Each row was made from one small tree. The marks that hang from a mark follow it in brackets, in alphabetical order. Every link used is in the known rows. Write each row's tree.
Known rows
T[C[M[E[J]] R]]: [ 12.4  12.8  -8.3  25.5  12.6  -6.1 -10.9 -13.3  -2.3 -38.3  -2.4 -11.5
   4.1   2.8 -18.1  -5.6 -10.8   6.9 -32.0  -4.7 -10.7]
J[E K[T[C]]]: [ -3.9  -3.4  -6.2  17.0 -11.7  -6.5 -13.0  -4.7  -6.5 -16.8  -6.4   3.7
   4.7  -0.8  -2.2  -8.6  -3.8  -6.1 -34.4  -4.5   6.5]
D[M[C]]: [ -5.4  -7.0  -1.6   2.0  -9.5  -0.4  -8.9  -7.3  10.4  -9.9  -0.9   0.6
  -4.5  -1.9 -18.2  -6.4 -17.1  -8.4 -19.6   0.6  -4.5]
M[C[R T] E[J]]: [ 15.7   2.8 -12.7   4.6  16.2  -3.1  -7.0 -12.4   0.5 -35.5  -1.3  -8.6
  -3.4   2.7 -17.6  -5.8 -10.2  -0.8 -40.5  -0.6 -18.7]
C[M T]: [ -5.4   9.1  -1.7   8.0  -6.3   6.2  -8.4 -21.0  10.8  26.4  -7.1 -15.4
   0.9   6.1  27.0  -0.3  -2.1   3.8 -33.8   1.8  -6.4]
T[C[R]]: [  0.4   8.0  -1.0  -0.9   3.7 -10.2 -14.3  -5.4   4.2 -32.6   0.6 -10.0
   4.8   0.9  -3.2  -5.4 -12.6  -1.6 -23.1   1.1   1.7]
M[C D E[J]]: [  6.1  -7.3 -13.3   4.7   7.6  -1.6 -12.9   2.4  -0.5 -58.2  -1.4 -13.6
  -2.2  -3.3 -69.7 -10.2 -10.3  -6.9 -20.9  -3.3 -14.9]
T[C[M]]: [ -9.2   7.8  -3.0  14.2  -3.7  -3.4 -13.4  -8.0   6.3  -4.0  -2.9 -10.4
   5.4   3.8  -7.0  -5.0  -9.2   1.9 -23.6   1.9   1.3]
M[C[R] D E[J]]: [ 18.4  -1.1 -11.8   1.7  16.6  -5.1  -9.9  -0.6  -2.2 -67.4  -0.8 -15.9
  -3.0  -3.8 -52.5  -9.4 -11.3  -5.1 -28.1  -4.3 -16.1]
C[M R T]: [  7.7  15.4   0.2   5.6   2.2   2.4  -5.5 -24.1   8.8  18.7  -6.1 -17.2
   0.2   5.8  44.7   0.8  -2.9   5.6 -41.0   0.6  -8.5]
K[J[E] T[C[M]]]: [ -1.8   5.8 -14.6  34.1 -11.8  -5.7 -13.5  -9.6   0.9   0.8  -8.6   0.9
   9.1  -1.5 -13.3 -11.3   2.3  -3.5 -43.2  -7.0 -11.2]
K[T]: [-11.8  -8.0  -3.4   8.5  -9.5   0.1 -13.3 -12.8   7.4 -21.7  -2.5  -6.0
   2.5   1.5  -3.1  -2.9  -4.5   1.0 -31.1   1.6  -6.4]
D[M[C[R T]]]: [  5.7   5.6  -5.5  -2.1   0.9   0.4  -5.2 -14.8  10.8  -0.6  -3.6  -4.1
  -7.3   0.1   9.5  -4.4 -15.1  -5.9 -36.5   3.7  -9.7]
M[C]: [ -6.8  -8.2  -2.6  -5.0  -2.4  -5.3  -9.9  -2.2   5.3 -19.6   1.1  -5.9
  -0.4   1.0 -16.7  -6.2 -11.9  -6.6 -21.9   1.6  -3.7]
K[J[E] T[C[R]]]: [  8.2   5.3 -12.9  19.9  -4.6 -12.4 -14.3  -7.6  -1.0 -29.0  -5.3   1.3
   8.3  -4.3  -9.7 -11.7  -1.1  -6.4 -42.6  -7.1  -9.5]
E[J]: [ -6.6  -1.5   2.9   9.1  -7.3  -1.6 -16.3 -11.9   3.3 -29.4  -2.4  -4.9
  -2.1   0.1 -10.6  -5.5  -5.0   2.1 -21.5  -6.0 -13.7]
E[J[K[T[C]]]]: [-13.9  -2.8  -6.9  23.7 -10.2  -6.5 -17.0  -5.6  -4.9 -46.7  -5.0   5.2
   1.5  -2.5 -23.3  -9.0  -4.3   1.8 -45.0  -1.2 -10.7]
T[C[M[E] R]]: [ 11.7  11.2  -6.7  16.0  11.1  -5.8  -7.8 -11.7   2.8 -19.7  -1.4 -15.7
   9.5   4.8  -5.5  -2.4 -13.4   3.0 -26.9  -1.4   1.3]
T[C[M[D E] R]]: [ 15.2  12.8 -10.8  10.5  12.8  -3.8 -10.1  -5.0   2.8 -33.3  -3.7 -25.4
   8.0   0.7 -30.7  -5.1 -12.1  -0.1 -24.4  -0.5  -0.8]
M[D]: [ -3.8  -1.9   0.1  -5.8  -7.1   0.9 -15.3  -4.0   8.1 -25.8  -3.6 -18.9
   1.6  -2.3 -22.5  -5.3  -6.3  -4.7 -14.5  -1.7  -3.5]
J[E]: [  4.2  -1.7   3.6   2.5  -9.1  -1.2 -12.2 -12.2   1.8   0.3  -3.7  -6.4
   1.7   1.4  11.9  -5.5  -5.0  -5.6 -11.8  -7.8   1.7]
T[C[M R]]: [  2.5  14.2  -1.1  11.4   3.9  -7.4  -9.9 -10.9   4.0 -11.3  -2.4 -12.8
   4.2   2.8  11.1  -3.9 -10.0   3.1 -30.5   0.8  -0.3]

Which tree is each row?
[ 17.7   3.0 -16.0  -9.4  16.6  -1.0  -5.7  -4.6   5.0 -32.2  -3.0 -23.0
   0.4   0.6 -29.4  -5.6 -11.9  -8.0 -33.2   3.3  -7.2]
M[C[R T] D E]
[  5.1 -10.2  -4.9  19.2  -5.5  -0.4  -6.1  -8.2  -1.3 -29.4  -3.2   6.3
  -3.5  -2.8 -32.5  -7.3 -16.0  -5.4 -30.7  -8.6 -10.8]
D[M[C E[J[K]]]]
[ -4.4   2.7 -17.7  37.2   3.6  -0.9 -14.6 -12.3  -0.5 -40.6  -4.5  -4.8
   5.0   3.1 -40.3  -6.7  -6.2   7.3 -38.7  -0.2 -14.9]
K[T[C[M[E[J]]]]]
[  8.3   2.7  -4.5  14.4  -4.4  -9.2 -10.5  -7.9  -8.8 -23.9  -5.8   1.6
   3.4  -1.1  15.9  -7.8  -5.2  -4.3 -41.4  -5.0   4.4]
J[E K[T[C[R]]]]
[ 10.9  11.3   2.0   2.5   1.8   0.5  -7.7 -12.3   6.1 -13.3  -6.0 -24.7
   0.7  -0.9  10.6  -2.8  -5.0   1.3 -28.6  -2.9  -6.4]
C[M[D] R]
[  0.4  -5.9  -8.0  20.1 -16.0  -3.7 -13.1 -12.3   3.2  -7.7  -6.7   1.4
   6.7  -3.4  -5.5  -9.3   4.0  -6.7 -36.7 -10.7 -12.9]
K[J[E] T]
[  2.4  -3.6 -13.3   5.5  -0.3   5.1  -6.1 -12.9  12.4  -0.4  -2.8  -3.7
  -0.8   2.3 -22.9  -3.9 -17.6  -7.2 -26.2   2.8  -6.1]
D[M[C[T] E]]
[  7.1   1.4  -6.3  10.9   1.6   5.0  -8.3 -10.2   7.3 -14.7  -5.2 -25.2
   6.7   1.3 -22.6  -2.3  -7.4  -0.1 -18.8  -4.3  -3.2]
C[M[D E]]
[  0.6  -8.6   0.7  13.5 -15.5  -0.7  -9.2 -13.0  -4.6  -3.3  -7.5   1.2
   1.8  -0.2  20.8  -4.5   0.0  -4.8 -34.3  -8.3   1.2]
J[E K[T]]
[  3.4   8.6 -14.1  22.7   6.2  -0.9 -15.9  -3.6   0.2 -44.6  -5.4 -17.8
   4.0  -0.7 -60.0  -9.0  -8.2   2.0 -22.3  -3.5 -11.5]
T[C[M[D E[J]]]]
[ 15.9  -2.2  -6.8  13.9   7.3  -2.0  -6.8 -11.9   2.8 -43.6  -0.4  -0.7
  -4.7  -2.4 -29.7  -6.6 -18.2  -3.4 -28.7  -5.7 -16.5]
D[M[C[R] E[J]]]
[ 18.1  -3.3  -9.9  -7.5  14.7  -5.0  -6.5   0.8   2.5 -49.1   0.2 -21.3
   2.0  -2.3 -39.5  -6.6 -14.7  -8.7 -23.5  -0.5  -3.6]
M[C[R] D E]
[  9.7  17.5  -3.7   1.0   4.4   4.8  -7.5 -17.5   8.7   4.1  -8.5 -27.2
  -1.5   1.7  19.4  -1.8  -1.9   2.4 -38.4   0.8 -10.3]
C[M[D] R T]
[  3.8  -1.9 -15.0  14.6   1.0   4.8  -9.1 -14.4   7.4 -18.0  -3.8   0.3
  -5.5   0.7 -35.8  -6.7 -14.7  -3.5 -31.5  -1.0 -18.7]
D[M[C[T] E[J]]]
[ 18.9  13.8  -9.3   4.9  11.8   6.0  -4.8 -18.2   7.7  -3.6  -8.0 -29.3
   3.5   3.3   3.7  -0.3  -5.1   2.4 -35.7  -0.3  -8.7]
C[M[D E] R T]
[ -6.5  -0.6  -7.7   0.6  -7.9   3.6  -8.4 -11.7  13.0   7.3  -4.0  -1.2
  -5.9   0.6  -8.3  -5.6 -13.9  -7.1 -29.4   4.8  -7.6]
D[M[C[T]]]
[  5.9   4.1  -6.2 -10.9   7.9  -4.5  -6.5 -10.5   6.0  -9.5  -1.3 -10.6
  -3.7   3.3  12.1  -4.4  -9.7  -4.7 -38.4   4.6  -7.0]
M[C[R T]]
[-10.4  -8.4  -0.2  19.8 -12.9  -0.7 -12.9 -13.7  -2.8 -33.2  -6.0   2.2
  -1.5  -2.5  -0.6  -5.0   0.1   3.5 -45.4  -5.4 -14.4]
E[J[K[T]]]
[  7.7  -9.9  -8.9   6.6   3.0  -2.7  -8.6   3.3  -5.8 -53.1  -3.4  -9.6
  -1.3  -4.2 -55.5  -9.8  -9.4  -7.9 -31.3  -6.6 -10.9]
M[C D E[J[K]]]
[-12.4   3.1  -7.3  33.7  -9.5  -3.1 -13.2 -10.7  -4.9 -26.1  -7.7   2.1
   0.6  -0.2  -9.4  -7.6  -1.3   6.6 -51.9  -1.4 -12.0]
E[J[K[T[C[M]]]]]
[ -4.0  -0.8 -14.9  23.8 -12.6  -9.3 -17.7  -4.4   1.0 -20.4  -5.8   3.8
   9.4  -4.2 -28.6 -12.9   0.1  -8.0 -35.4  -6.4  -8.5]
K[J[E] T[C]]
[ 15.9  12.1  -5.6  10.2   9.4   3.9  -2.6 -24.7   7.9   9.7  -5.5 -19.9
   5.1   7.5  28.7   2.5  -6.4   5.2 -38.0  -1.1  -7.0]
C[M[E] R T]
[ -4.0  -0.3 -12.0 -12.1   1.5   1.0 -11.2  -0.4   7.9 -16.2  -4.4 -17.2
  -3.8  -0.9 -29.2  -8.2  -7.2  -9.2 -29.2   6.3  -7.6]
M[C[T] D]
[ 15.5   2.2 -11.6   2.0   7.7   2.0  -2.8 -16.1   9.9  -8.1  -2.4  -6.9
  -1.9   2.3  -6.4  -2.9 -18.8  -6.0 -32.6   1.9  -7.2]
D[M[C[R T] E]]
[ 14.6   1.1 -11.8  -5.1  14.7  -2.7  -3.9 -11.1   4.8 -17.0  -0.2 -13.9
   1.8   5.1  -5.3  -2.9 -13.3  -4.6 -35.6   3.5  -5.8]
M[C[R T] E]
[  7.3  10.0 -12.9  18.3   4.4   8.7 -10.9 -16.6   5.4 -13.5  -9.7 -22.7
  -0.7   1.6 -26.5  -4.4  -1.0   4.4 -33.3  -3.2 -19.6]
C[M[D E[J]] T]
[  9.0   0.3  -4.2 -12.4   7.2  -6.4  -9.0   1.4   3.5 -41.8  -0.8 -17.9
  -3.4  -3.7 -24.0  -8.2 -10.7  -8.6 -26.6   1.2  -5.3]
M[C[R] D]
